Each row comes from the steps of one path. Every step used is in the known rows, and no mark comes twice. Write the path behind each row, first mark first.
Known rows:
n > j > q: [-14 -25  14   2  -2   5  20  16 -12  -8   3   5 -14   3  20  -1  17  15
   2]
w > e > z > t: [ -7 -16  15   1 -21  39   2 -13  15  41   3   8  21 -21   2  -8  12 -24
  21]
w > e > z > t > q > j > n: [ 16  28  31   3 -33  58   1 -36  27  41   2  24 -24 -46  21   6 -13 -23
  55]
q > j > n: [ 30  35  17   7 -19   9 -14  -6  15  -2  -6  11 -20 -29  13  10 -28   7
   2]
e > z > n > j: [-11  -1  17  22 -17  -4 -25   6   5   2 -17  22   8 -16   7   6   4  -6
  15]
j > n: [  8  18  17   1 -21  -2  -6  -7  14  -4   4  12  -9 -16   9   0  -9 -12
  11]
z > t > q > w > e: [-12 -11  33 -17  -6  36  36 -34   6  35  41  -5 -13 -20  10   5   1 -18
  21]
z > n > j: [-21  -5  26  11 -13 -30 -13  18 -10 -13   1   6  -2  -8   6   1   4  -3
   0]
j > q > w > e: [  4 -22  24 -31  -1  25  41 -28  10  18  22  -1   7 -23   3  -6 -11   9
  -5]
t > w > e: [  2  -5  37 -12  -9  -6   1   8 -33  23   4 -17  11  -9   8  -7  -9  10
  10]
n > j > q > w: [ -3 -25  24   0   4  18  29  -3   1  -3  17   3 -14  -8  21  14   7  22
 -17]
z > t: [-11   1   9   9  -9   8  -2  -2   6  13  14   3  -3 -10   6  -4  18 -14
   4]
z > w: [  8   9  11 -15  -6 -14 -17  -9   2  -6 -19   2   3  13   4   4   2   5
   9]
t > w: [  6  16  21   4  -4 -10 -17   6 -26   7  -1  -3  -2  -6  15   1  -2  18
   5]
e > z: [  9   2  -9  11  -5  25 -12 -14  15  14 -18  17  11  -8   1   5   1  -2
  14]
w > e > z > t > q > n > j: [-35 -41  28   2   1  43  19 -20  -6  33  11  17 -15 -20  29  -3  21 -29
  27]
n > j > q > w > e: [ -8 -46  40 -18  -2  23  45  -1  -6  12  23  -8   0 -12  17   6  -3  15
 -13]
n > j > q > w > e > z: [  0 -41  32  -7  -7  47  33 -14  10  26   4   8  10 -20  18  11  -2  12
   2]

Which path is each row?
[ -7 -23  44   2 -18  12  -1 -10  10  21   4   6  25 -31   4  13 -14  -5
   0]
q > w > e > z > n > j
[ -9  -4  45  -4 -18   4  -1   3 -28  36  20 -11   8 -19  14 -11   9  -4
  15]
z > t > w > e
[ -4  -2  25  10 -11  14  -2 -25  22   4   0  32   1 -34  15   8   1  11
   7]
e > z > n > j > q > w
[-20 -34  13   5  16  -5   5   8 -15 -10   3   5 -10  -2  20   1   8  -1
 -27]
q > n > j
[-17 -22  33   4 -23  -1  -9   6  -1  15 -11  10  22 -20   1  -2  -3 -14
  19]
w > e > z > n > j
[  3  21  20  26 -18  22 -31 -11  -5  34  -4  17   4 -24  21   2  18   1
  24]
e > z > t > w
[-18 -24  32  -8 -22   7   7  -5   3  14 -10  23  13 -28   7 -15   4  -4
  29]
w > e > z > n > j > q
[-11  -6  55   8 -26 -11 -25  12 -29  23 -12   5  19 -26  15  -1  -6   5
  25]
t > w > e > z > n > j
[-16 -28  51 -21 -13  -6  27 -10   0   6  22   4   5 -31   8  -5  -8   7
  -5]
z > n > j > q > w > e
[ 12 -19  16 -20  -6  51  29 -41  26  32   2  16  17 -31   3  -2 -10   6
  10]
j > q > w > e > z
[  7 -10  16 -14  -2  52  25 -43  16  35   8   6   0 -18   5  14 -17  -8
  31]
t > q > w > e > z
[ 23  42  16   1 -14  19  -1 -22  13   0  -1  16 -46 -26  19  12 -25   2
  33]
t > q > j > n
[  1   8  28 -16 -13  25   8 -52  22  29   6  20   5 -38  -4   2 -23 -16
  40]
t > q > w > e > z > n
[-14 -14  42  -3 -14  21  11 -25   6  23   9  12  -3 -26  11  15 -13 -10
  31]
t > q > w > e > z > n > j
[-23 -19  12 -12   2  45  15 -46  10  40  10  25  -9 -31  15 -16  13 -35
  35]
w > e > z > t > q > n
[-12 -42  39   2 -17  56  30 -17  15  38  19  11   7 -30  24   7  17  -1
   4]
n > j > q > w > e > z > t
[ 20  48  17  22 -29  54 -15 -36  33  27  -5  37 -37 -42  28  12  -5 -15
  52]
e > z > t > q > j > n
[ 15  25  -1  -1   7  22   4 -13  -1   4  -6   4 -36  -8  11  12 -16  14
  22]
t > q > j
[  4 -11  26 -33 -12  -8   1  -7  -5   9 -13 -10  17   8  -2  -4  -7  -2
  12]
z > w > e
[  3 -18   8  -8 -11  31   4 -10   9  29 -14   4  24 -13  -4  -3  -7 -10
  18]
w > e > z
[ 13  44  23  12 -24  28  -3 -24  18  12  13  21 -47 -35  26   9  -7 -12
  37]
z > t > q > j > n
[  1  21   1   8 -15  -3 -31 -21  21   7 -19  30  15 -28  -7  -6  -5 -11
  24]
e > z > n
